What can hang from each mark:
K525: K168 K287 K503
K882: K503 K547
K18: K168 K762
K503: K525 K547 K882
K547: K882
K287: K525 K762
K168: K18 K525
K762: K18

Every row comes from one small tree of marks. The marks that hang from a mark follow it in brackets, in the order of their numbers. Every link used is in the known rows. Which tree was each row made from?
In the rows, 128 means zero.
Known rows:
K503{K525 K547{K882}}: [151 118 114 116 127 142 100 146 151 119 142 109 143 104 200 159 145  96
 141 148 138 166  97 131]
K18{K168{K525{K287 K503}} K762}: [179 147 166 146 101 137 122 154 192 159 169 130 154 183 168 158 134 143
 159 160  68 196 180 164]
K18{K168{K525{K503{K882}}} K762}: [201 128 176 125 102 172 155 149 177 173 175 107 110 156 157 141 150 148
 120 172 106 173 164 134]
K168{K18 K525}: [ 95 119 131 130 124 178 110 140 121 137 156 121 152 182 141 128 136 118
 135 126  83 121 104 144]
K503{K525{K168{K18}} K882}: [148 112  90 117 119 150 110 142 162 154 137  92 137 150 173 144 144  92
 156 147  98 119 135 140]
K547{K882{K503{K525{K287}}}}: [140 108 105 134 133 114 130 154 174 113 138 137 149 110 185 146 122 104
 159 140 123 169 155 124]
K18{K168 K762}: [169 133 168 116 122 147 143 131 167 172 150 132 117 148 122 132 150 152
 112 144  90 142 178 142]
K547{K882{K503{K525{K168}}}}: [139  99  97 145 131 102 111 122 173 146 142 120 136 114 173 147 132  95
 140 148 124 163 140 129]
K525{K168{K18}}: [121 114 108 139 122 133 100 125 153 156 114 113 151 187 139 131 139  99
 139 142  80 112 129 155]
K525{K287}: [133 130 124 131 128 109 120 145 144 118 116 139 152 145 143 137 125 122
 161 134 116 137 150 142]
K882{K503{K525{K287{K762}}} K547}: [124  88  91 121 131 114  80 157 188  94  96 152 158 109 174 188  95 170
 156  89 120 167 166 104]
K525{K287{K762{K18}} K503}: [156  94  92 139 120 109 108 142 205  83  82 135 176 119 173 193 102 108
 155 152  91 188 114 143]
K525{K168{K18} K287}: [127 120 103 144 122 114  94 140 169 147 104 123 175 205 155 139 135  93
 172 149  69 119 150 169]
K503{K525 K547}: [140 135 104 114 121 141  91 135 140 113 139 118 145 111 192 153 129 127
 143 130 124 148 113 128]
K762{K18{K168}}: [117 109 128 123 144 140 139 112 170 121 127 127 156 128 109 147 134 104
  92 134  64 174 142 155]
K168{K18}: [118 120 117 124 128 163 123 140 138 131 119 121 140 168 133 122 135 115
 122 126  92 110 125 138]
K503{K525{K287{K762}} K547 K882}: [198  88  96  88 121 143  95 176 177  99 105 128 160 105 225 184 131 124
 179 154 142 139 110 115]
K525{K168{K18{K762}} K503{K547}}: [189 128 123 146  91 143  88 133 203 178 104 108 140 199 207 145 143 134
 137 184  84 134 141 144]
K18{K168{K525} K762}: [145 132 181 122 116 162 127 131 150 172 185 129 131 163 127 139 150 155
 125 143  80 155 156 148]
K287{K525{K168}}: [119 115 127 141 119  80 109 115 166 176 127 127 130 136 138 165 104  96
 159 166 114 117 133 142]
K882{K503{K525{K168} K547}}: [147 110  86 130 124 109  83 114 168 136 129 132 149 128 199 144 121 126
 137 143 114 143 142 121]
K168{K18{K762} K525{K287}}: [123 133 154 126 105 167 112 162 151 160 153 137 156 203 163 142 141 150
 177 156  68 118 150 149]
K18{K168}: [146 124 139 125 136 141 133 128 152 139 140 127 140 147 114 132 139 115
 106 124  90 153 153 150]
K503{K525 K882}: [155 125 111 106 126 145 138 147 137 126 150 105 111  91 161 141 131 123
 143 135 144 136 136 115]
K762{K18{K168{K525{K503{K882}}}}}: [149 106 134 131 125 168 150 130 183 124 156 105 150 132 143 153 133  96
 100 162  76 206 129 151]
K18{K168{K525{K503}}}: [148 133 144 150 115 149 118 132 162 137 176 114 151 163 146 149 131 111
 118 135  83 200 138 161]
K168{K525{K287{K762{K18}}}}: [100  85 115 126 134 130  92 143 161  88 122 146 193 131 155 188 116 117
 172 143  81 168  91 145]

Write each row's tree:
[115 130 160 123 105 184 119 144 135 167 163 126 131 183 147 133 146 157
 143 143  81 111 127 134]	K168{K18{K762} K525}
[ 94 112 140 129 140 157 124 116 150 124 164 127 169 142 114 152 134 104
 107 133  50 188 123 162]	K762{K18{K168{K525}}}
[127  93  70 132 128  86  67 127 198 105 107 128 194 110 182 211 111  95
 193 146  70 181 116 156]	K503{K525{K168 K287{K762{K18}}}}
[144 127 114 144 104 165  80 165 172 116 129 124 192 209 217 153 126 107
 162 158  72 160 113 161]	K168{K18 K525{K287 K503{K547}}}
[150 124  97 161 108 126  98 126 181 152 112 103 150 190 164 144 129  93
 139 152  78 145 132 159]	K525{K168{K18} K503}
[143  81 118 127 119  87  93 127 184 164 108 134 142 127 146 196 101 103
 168 162 118 115 105 132]	K287{K525{K168} K762}
[190 109 133 116 108 135 139 151 190 147 110 116 117 114 198 163 105 107
 130 192 153 132 119 110]	K287{K525{K503{K547 K882}}}
[139 114 129 141 121 163 102 120 187 114 147 119 183 152 174 165 128 100
 100 156  55 218 112 162]	K762{K18{K168{K525{K503{K547}}}}}
[146 125 135 133 107 138 109 125 167 188 123 115 129 190 147 132 147 137
 146 160  78 102 153 143]	K525{K168{K18{K762}}}
[120 129 121 150 108 170 109 144 149 129 153 109 152 184 165 142 126 113
 136 137  79 155 109 149]	K168{K18 K525{K503}}
[163  74  93 122 136 116 112 163 193 102 117 144 160 101 195 175 119 109
 168 141 128 164 128 115]	K547{K882{K503{K525{K287{K762}}}}}
[132  80  91 136 133  83  83 126 192 111  81 138 190 137 154 190 117  98
 171 156  79 160 116 153]	K525{K168 K287{K762{K18}}}
[161 133 148 134  89 189  99 150 170 156 146 117 146 194 208 145 140 153
 135 170  84 142 115 137]	K168{K18{K762} K525{K503{K547}}}
[120 118 133 151 124 152 122 117 179 119 161 115 166 145 138 162 124  97
 103 144  51 221 128 165]	K762{K18{K168{K525{K503}}}}
[127 123 127 152 123 134 115 133 194 110 149 126 190 162 156 171 119  90
 140 150  38 230 151 180]	K762{K18{K168{K525{K287 K503}}}}
[101 114 136 134 140 140 116 132 168 115 154 136 193 161 132 159 130  96
 138 141  36 195 147 177]	K762{K18{K168{K525{K287}}}}
[171 135 125 155  93 132 107 130 195 181 118 105 125 193 171 142 138 131
 146 171  80 134 155 150]	K525{K168{K18{K762}} K503}
[191 114 111 160 110  86  83 147 206 137  97 111 174 171 217 162 137  71
 172 194 122 185 125 164]	K525{K168 K287 K503{K547{K882}}}
[151  99 107 143 107 158  85 174 181 109 123 128 186 192 192 177 117 111
 173 142  73 159 101 151]	K168{K18 K525{K287{K762} K503}}
[194 123 108 147 109  89 122 145 189 144 104 108 145 156 179 148 127  95
 174 179 129 157 161 149]	K525{K168 K287 K503{K882}}
[137 117 108 157 103 111 104 130 204 175 113 108 143 176 170 171 102  79
 152 175  77 133 132 157]	K287{K525{K168{K18} K503}}
[134 122 100 128 123  96  84 151 176 139 114 104 147 131 172 174 121 128
 179 125 126 163 183 135]	K503{K525{K168 K287} K882{K547}}
[145 114  97 118 126 141 107 128 154 112 133 140 143 107 196 135 118 143
 121 127 126 142 135 103]	K882{K503{K525 K547}}
[153  92 102 101 126 131  90 174 177 105 100 121 145 100 176 195 112 151
 172 111 140 158 149 110]	K503{K525{K287{K762}} K882{K547}}
[160  91 102 136 123  82  78 142 177 130  95 137 173 157 158 176 124 110
 187 147 108 136 126 150]	K525{K168 K287{K762}}
[156 120 128 133 117 138 129 148 167 131 101 102 107 121 146 145 117 149
 109 125 156 163 158 105]	K525{K503{K882{K547}}}
[157 117 121 135 107 173 127 176 165 127 138 108 157 189 185 139 131 102
 163 163  92 147 133 147]	K168{K18 K525{K287 K503{K882}}}
[159  83  98 146 105 115  85 143 220 163  93 115 152 170 179 202  98  85
 160 172  83 130 105 145]	K287{K525{K168{K18} K503} K762}
[133 120 142 136 113 154 117 148 148 130 137 103 119 134 152 154 117 152
 125 125 149 176 137 113]	K168{K525{K503{K882{K547}}}}
[139  76 118 112 145 145 121 122 185 110 109 135 166 120 117 176 131 108
  99 130  70 174 113 147]	K287{K762{K18{K168}}}
[212 116 107 139 107 101 103 151 197 139  91 111 157 161 216 147 133  97
 169 193 135 153 145 144]	K525{K168 K287 K503{K547 K882}}
[149 121  94 120 125 123 102 146 171 102 121 150 165 123 211 141 112 136
 155 135 114 149 157 118]	K882{K503{K525{K287} K547}}
[145  78 114 117 144 129 113 140 202 101  97 146 191 135 135 184 127  99
 135 140  54 180 136 160]	K525{K287{K762{K18{K168}}}}
[182 107 105 140 113 107 102 161 189 100  95 135 161 138 181 177 110 121
 167 146 118 167 124 137]	K525{K287{K762} K503}
